Every row comes from one small tree of marks. Brackets hold a mark, then the marks that hang from it, in alphabetical order. Every link used is in the known rows. Which tree was each row made from?
Known rows
(N (R (B L) X)): -2.048  2.163  1.272  1.554 -0.961 -1.377 -1.278 -0.950  1.825  1.590  1.013 -1.259 -0.373 -1.829 -2.148  0.286 -0.175 -4.390  0.941 -0.117  1.798 -0.143 -1.574  0.819
(U (X D (L B (N R)))): -3.443  1.977 -1.914 -1.129 -1.878  0.844 -0.205  1.744 -1.047  0.866 -0.166  0.117  0.466 -0.459 -2.723 -1.624  0.042 -6.757 -0.017  0.628  0.457 -0.115  0.291 -0.067
(R B): -1.985  3.236  1.911  1.087 -0.595 -0.711 -0.951 -0.355 -0.283  1.730  1.010  0.081  0.705 -0.245 -0.666  1.174 -0.671 -4.079  0.580 -0.288  0.147 -0.671  0.069  0.500
(X (D B) P): -1.803  2.213 -0.664  1.172 -0.436 -0.295 -1.055  0.542 -1.991  0.874 -0.286  0.172  1.157 -0.030 -0.815  2.461  1.361 -5.841  0.950  0.251  2.595 -0.868  1.933  0.017
(X L): -1.541  2.368  0.911 -0.004 -0.175  0.454 -0.091 -0.511 -1.116  1.342 -0.183 -0.106  1.116 -0.540 -1.826  2.029  0.042 -5.417  0.636  0.002  0.890 -0.968  0.888 -0.136
(U (X (D B) P)): -2.223  0.751 -1.200  0.802 -0.585 -0.236 -0.835  0.120 -1.141  0.905 -0.594  0.207 -0.021  0.804 -1.026  1.263  1.081 -6.522  1.194  0.195  2.733 -0.373  2.372 -0.173
(N R): -2.211  2.758 -0.339  0.125 -0.417 -0.014 -1.136 -0.454 -0.102  1.037  0.627 -0.432  0.983  0.415  0.073  1.369  0.684 -4.294  0.583  1.004  0.634 -0.262 -1.165  0.540
(R B (N (L (X D P)))): -2.103  2.291 -0.540  0.987 -1.354 -0.850 -2.151  0.609  0.736  1.862  0.823 -1.411  1.337  0.831 -1.648 -1.489  2.580 -5.238  0.477 -0.992  1.776 -0.254  2.735  2.114
(D (B (L (N R))) (X P)): -2.311  3.000 -1.391  2.565 -0.077  0.958 -1.373  0.897  1.680  0.817  0.553  0.065 -0.156  0.520  0.875  1.475  0.887 -5.687  0.625  0.598  4.114 -0.428  1.651  0.545
(X (D B) L P): -1.554  1.766 -0.756  0.406  0.122  0.042 -0.205  0.472 -1.994  0.893 -0.450 -0.242  1.365 -0.498 -2.166  3.783  1.418 -7.281  0.673  0.002  2.482 -1.095  3.177 -0.107
(L N (X D)): -2.022  3.501 -1.380 -1.303 -1.768  0.522 -1.384  1.973 -2.004  1.035 -0.324  0.681  0.552 -0.746 -1.831 -2.769  0.294 -4.219  0.730  0.151  2.889 -0.812  1.059  0.945
(U (X D L P)): -1.540 -0.061 -0.708 -0.434 -0.698 -0.053  0.169  0.058 -1.627  1.209 -0.631 -0.339  0.403  0.509 -3.082  0.591  1.241 -7.613  0.769 -0.569  1.298 -0.646  2.432 -0.062
(B (L N)): -1.702  3.626  0.657  1.814 -2.239  0.487 -1.518  0.299 -0.669  1.244  0.088  0.938  0.207 -0.286 -1.533 -1.782 -0.529 -3.962  1.079 -0.258  2.970 -0.998 -1.180  0.067
(W (X (L B N) P)): -2.079  2.825  1.269  0.052 -2.683  0.871  0.007  1.047 -3.042  1.762  0.576  0.744  2.061 -0.511 -3.897 -1.040  0.331 -6.942  0.964 -0.886  0.544 -1.183  0.090  1.485
(D B (X (L N) P)): -2.219  2.879 -0.293  0.820  0.507  1.638  0.157  1.034 -0.227  1.387  0.307  0.349  0.786  0.428 -0.017  2.759  0.614 -6.989  0.391 -0.001  3.402 -0.973  4.321  0.607
(R B N): -2.343  3.037  2.353  2.381 -1.156 -0.647 -1.219 -1.224  0.727  1.889  1.694 -0.444  1.679 -0.421 -0.091 -0.328 -0.822 -4.014  0.497 -0.778  0.931 -0.586  0.922  1.041
(P (X (D B) (L (N R)))): -2.822  4.145 -2.989  0.881 -1.145  0.393  0.080  1.700 -0.329  0.641 -0.641  0.161  2.092 -0.139 -2.271  1.941  1.583 -6.269 -0.311  1.258  2.351 -0.248  1.688  0.256
(N L): -2.235  3.324 -0.201  0.142 -0.714  0.136 -1.925 -0.082 -0.249  1.489 -0.408 -0.059  0.668  1.686 -0.315  1.488  1.883 -4.172  0.679  0.304  0.759 -0.255 -0.592  0.280
(U X): -2.332  1.277  0.465  0.275 -0.974  0.143 -0.837 -0.666 -0.519  1.355 -0.187  0.390 -0.252  1.036 -0.682 -0.458 -0.229 -4.713  1.038  0.169  1.150 -0.277  0.107 -0.158
(X (D B) (L (N R)) P): -2.310  2.840 -2.540 -0.075 -0.640  0.672 -0.336  0.878 -1.011  0.790  0.593 -0.462  1.726 -0.049 -2.091  2.439  1.812 -7.619  0.500  0.525  3.134 -0.639  2.186  0.671
(B (L N X)): -1.580  3.599 -0.249  0.771 -2.095  0.763 -1.723  0.910 -0.320  1.201 -0.255  0.605 -0.343 -0.565 -1.958 -3.402 -0.511 -3.645  1.129 -0.044  3.761 -0.943 -0.126  0.690
(X (L N)): -1.952  3.460  0.464 -0.285 -1.193  1.124 -0.131  0.274 -1.552  1.488  0.390  0.458  1.278 -0.013 -2.002  0.311 -0.136 -5.591  0.594 -0.120  1.910 -0.983  0.687  0.331
(W (X D (L B) P)): -1.786  1.615  1.011 -0.393 -1.671 -0.374 -0.085  1.263 -3.793  1.226 -0.598  0.330  2.031 -1.947 -4.456  0.919  1.064 -7.127  0.687 -0.783 -0.267 -1.153  1.011  0.486
(P (X (D B) L)): -2.146  3.105 -1.144  1.357 -0.398 -0.244  0.291  1.208 -1.333  0.842 -1.819  0.348  1.769 -0.744 -2.557  3.146  1.112 -5.818 -0.128  0.761  1.656 -0.750  2.710 -0.550
(W (X D P)): -1.475  1.705  0.662 -0.052 -1.476 -0.909 -1.073  0.422 -3.312  1.161 -0.137  0.408  1.652 -0.336 -2.960  0.571  1.723 -5.790  1.297 -0.645  1.118 -0.926  0.371  1.106
(D (X (L B (N R)) P)): -2.685  2.819 -0.250  0.322 -0.572  1.643  0.064  2.103  0.108  1.251  0.743 -0.134  1.200 -0.172 -0.449  0.728  0.436 -7.020 -0.356  0.334  0.453 -0.522  1.699  1.073
(P (X L)): -1.651  2.945  0.329  1.537 -1.102  0.134  0.274  0.312 -0.595  1.455 -0.975  0.295  1.822  0.050 -2.216  1.202  0.554 -5.250 -0.102  0.244  0.071 -0.684  0.932  0.122

Write each row's tree
-2.474  2.796 -1.265 -0.286 -2.051  0.717 -0.285  2.108 -1.672  0.957  0.580 -0.102  1.868 -0.707 -2.803 -0.469  1.099 -7.315 -0.056  0.131  0.552 -0.663  0.224  1.005 : (X D (L B (N R)) P)
-1.891  2.340 -0.463  1.592 -2.216 -0.253 -1.321  0.758 -1.181  1.100 -0.244  0.142  0.094 -1.105 -2.900 -0.917  1.131 -6.160  1.685 -0.467  5.325 -0.886  1.053  0.761 : (R (X (D (B (L N))) P))
-3.150  4.216 -0.317  0.297 -2.124  0.986 -1.285  1.327 -0.676  1.116  0.908  0.479  1.237 -0.146 -0.306 -1.487 -0.229 -4.499  0.241  0.984  0.415 -0.261 -2.181  0.832 : (L B (N R))
-1.923  2.087 -0.116  0.340 -0.822 -0.748 -1.055  0.296 -3.054  0.945 -0.430  0.383  1.504 -0.357 -2.424  2.321  1.639 -6.174  1.582  0.001  2.592 -0.890  1.496  0.765 : (W (X (D B) P))
-2.347  3.105  0.581 -0.390  0.039  1.513  0.168  1.209 -0.478  1.463  0.147  0.545  0.537 -0.382 -0.422  1.118 -0.285 -5.509  0.025 -0.059  1.961 -0.909  2.831  0.192 : (D (X (L N)))
-2.092  2.673 -1.622  0.255 -0.591 -0.351 -1.924  0.262  2.008  1.775  1.184 -1.647  0.478  1.929 -1.042  0.518  2.685 -5.098  0.465  0.263  0.914  0.270  0.440  2.220 : (N (L (X P)) (R B))
-2.370  2.829 -0.244  0.693 -2.267  0.040 -1.491 -0.261  0.872  1.297  0.706 -0.496 -0.027 -0.772 -1.940 -2.113  0.293 -4.652  1.288  0.195  3.627 -0.318 -2.199  1.032 : (B (L (N (R X))))
-1.790  2.353  0.518  0.510 -0.124  1.515  0.124  1.189 -0.518  1.571  0.461  0.377  0.944  0.407 -0.808  1.227  0.649 -6.767  0.223 -0.483  2.150 -0.981  3.367  0.906 : (D (X (L N) P))
-1.786  1.815  0.141  1.062  1.594  0.884  0.127  0.338  0.027  1.218 -0.295 -0.141  0.637 -0.024  0.147  4.700  0.780 -6.818  0.318  0.097  2.237 -0.908  4.724  0.089 : (D B (X L P))
-2.425  3.606 -1.180  2.004 -0.881 -0.535 -0.793  1.301 -1.172  0.760 -1.579  0.790  1.547 -0.301 -1.134  1.860  1.061 -4.526  0.216  1.064  1.722 -0.465  1.539 -0.284 : (P (X (D B)))
-3.026  2.587 -1.007 -1.065 -0.851 -1.558 -1.676  0.355  0.751  1.578  0.543 -1.669  0.381 -0.383 -1.876  1.483  2.441 -4.943  0.537  0.285  0.861  0.471 -0.390  1.265 : (N L (R B (X D)))
-2.072  2.255  0.416  1.525  1.058  0.607 -0.735  0.471  0.041  1.137 -0.014  0.226  0.399  0.507  1.561  3.509  0.755 -5.535  0.589  0.511  2.414 -0.674  3.255  0.356 : (D B (X P))
-2.080  2.675 -0.737 -0.219 -1.256  0.252 -0.007  0.762 -3.214  1.172  0.038  0.426  1.953 -0.750 -3.993  1.751  1.679 -7.494  1.338 -0.408  3.357 -1.162  2.663  1.040 : (W (X (D B) (L N) P))
-2.150  2.787 -0.528  0.135 -1.400  0.577 -2.019  1.615 -0.576  1.598 -0.515 -0.347  0.616  1.072 -1.254 -1.332  2.089 -4.951  0.701  0.134  0.640 -0.394  0.184  1.450 : (N (L B (X P)))
-1.784  1.081 -0.146 -0.408 -0.172 -0.359  0.056  0.168 -1.926  1.257 -0.473 -0.906  1.043 -1.615 -3.165  2.862  1.687 -7.676  1.217 -0.243  3.340 -0.896  3.069  0.622 : (R (X (D B) L P))
-1.144  1.465  2.541  2.690 -1.555 -1.330 -1.074 -0.854  0.455  2.033  0.763 -0.748 -0.214 -1.254 -2.736 -0.601  0.089 -5.207  1.421 -1.366  2.231 -0.702 -0.217  1.127 : (R (B L) (X P))
-1.848  3.065  0.029  3.013 -0.249  0.975 -1.124  1.144  0.561  1.066 -0.006  0.790 -0.322  0.205  0.418  0.912  0.387 -5.389  0.862 -0.138  4.231 -0.899  2.492  0.240 : (D (B (L N)) (X P))
-2.439  2.701  0.412  0.553 -2.052 -0.367 -0.825 -0.105  0.593  2.063  2.410 -0.932  0.924  0.176 -1.743 -1.462  0.779 -5.949  1.031 -0.485  2.285 -0.055 -0.460  2.403 : (L (N (R B (X P))))
-2.633  1.974  1.902  0.622 -1.439 -1.552 -1.148 -0.636 -0.193  1.859  1.238 -0.990  1.287 -2.261 -1.577 -1.206 -0.135 -4.686  0.789 -1.105  1.825 -0.500  1.540  1.207 : (R B N (X D))
-1.415  1.899 -0.126  1.921 -1.175 -1.039 -1.554  0.210 -2.270  0.735 -0.834  0.410  0.626 -1.242 -3.334  1.528  1.586 -5.687  1.756 -0.494  3.298 -1.091  0.888  0.246 : (W (X (D (B L)) P))
-2.645  3.240  0.509  1.106 -0.953 -0.354 -2.293 -0.251  1.923  2.039  1.080 -1.174  0.907  0.640 -0.338 -1.127  1.019 -3.631  0.560 -0.572  1.577 -0.149  1.654  1.846 : (R B (N (L X)))
-2.430  2.508 -4.158 -0.749 -0.087 -0.053 -2.249  1.157  0.419  0.770 -0.618 -1.335  0.649  1.409 -0.857  1.963  3.879 -5.792  0.740  1.295  3.128  0.095  1.817  1.327 : (N (L (X (D B) P)) R)
-2.199  2.572  0.692 -0.634 -0.960  0.098 -0.306  1.629 -2.701  0.994 -1.143  0.356  1.242 -2.173 -2.819  1.279 -0.125 -5.810 -0.005  0.045 -0.419 -1.049  0.838 -0.594 : (X D (L B))
-2.065  2.916 -1.525 -0.788  0.044 -0.044 -1.504  1.139 -1.560  0.723 -1.135  0.118  0.275 -1.284 -1.150  0.986  0.479 -4.385  0.886  0.961  3.386 -0.772  2.224  0.117 : (L (X (D B)))
-1.702  1.829  0.548  0.139 -1.119  0.083 -0.133  1.569 -2.806  1.151 -0.578  0.003  1.642 -1.454 -3.016  1.106  0.772 -6.939  0.164 -0.470 -0.155 -1.100  1.313  0.095 : (X D (L B) P)
-2.051  3.052 -1.775 -0.327 -1.599 -0.269 -1.146  1.746 -0.211  1.353  1.538 -0.664  0.765 -0.036 -2.000 -2.088  1.091 -5.574  0.436 -0.085  2.233 -0.319  1.038  2.118 : (L (N (R B)) (X D P))
-1.575  2.910 -0.427  0.145 -1.884  1.037 -1.141  1.076 -1.365  1.600  0.715  0.358  0.792  0.948 -1.274 -2.876  0.643 -5.121  1.059 -0.257  3.064 -0.843  0.868  1.894 : (L N (X P))
-1.878  1.149 -0.343  0.274 -1.765  1.190  0.221 -0.128 -1.150  1.702  0.488  0.243  0.525  1.689 -2.371 -1.134  0.529 -7.452  0.997 -0.707  2.306 -0.678  1.730  0.664 : (U (X (L N) P))
-1.903  1.775  1.496  0.871  0.216  1.011  0.159  1.536 -1.045  1.439 -0.394  0.089  0.838 -0.799 -0.619  2.079  0.079 -6.640 -0.199 -0.302 -0.305 -0.923  2.732  0.419 : (D (X (L B) P))
-1.743  2.081  0.489 -1.313 -0.713 -0.516 -0.114  0.109 -3.344  1.096 -0.751  0.095  1.701 -1.808 -4.127  1.880  1.106 -5.902  0.904 -0.469  0.800 -1.070  1.105  0.205 : (W (X D L))
-2.107  3.236  0.805 -0.788 -1.728  0.642 -0.050 -0.091 -2.438  1.594  0.430  0.633  1.717 -0.411 -3.499  0.008  0.205 -5.831  1.102 -0.524  1.661 -1.117  0.398  1.094 : (W (X (L N)))
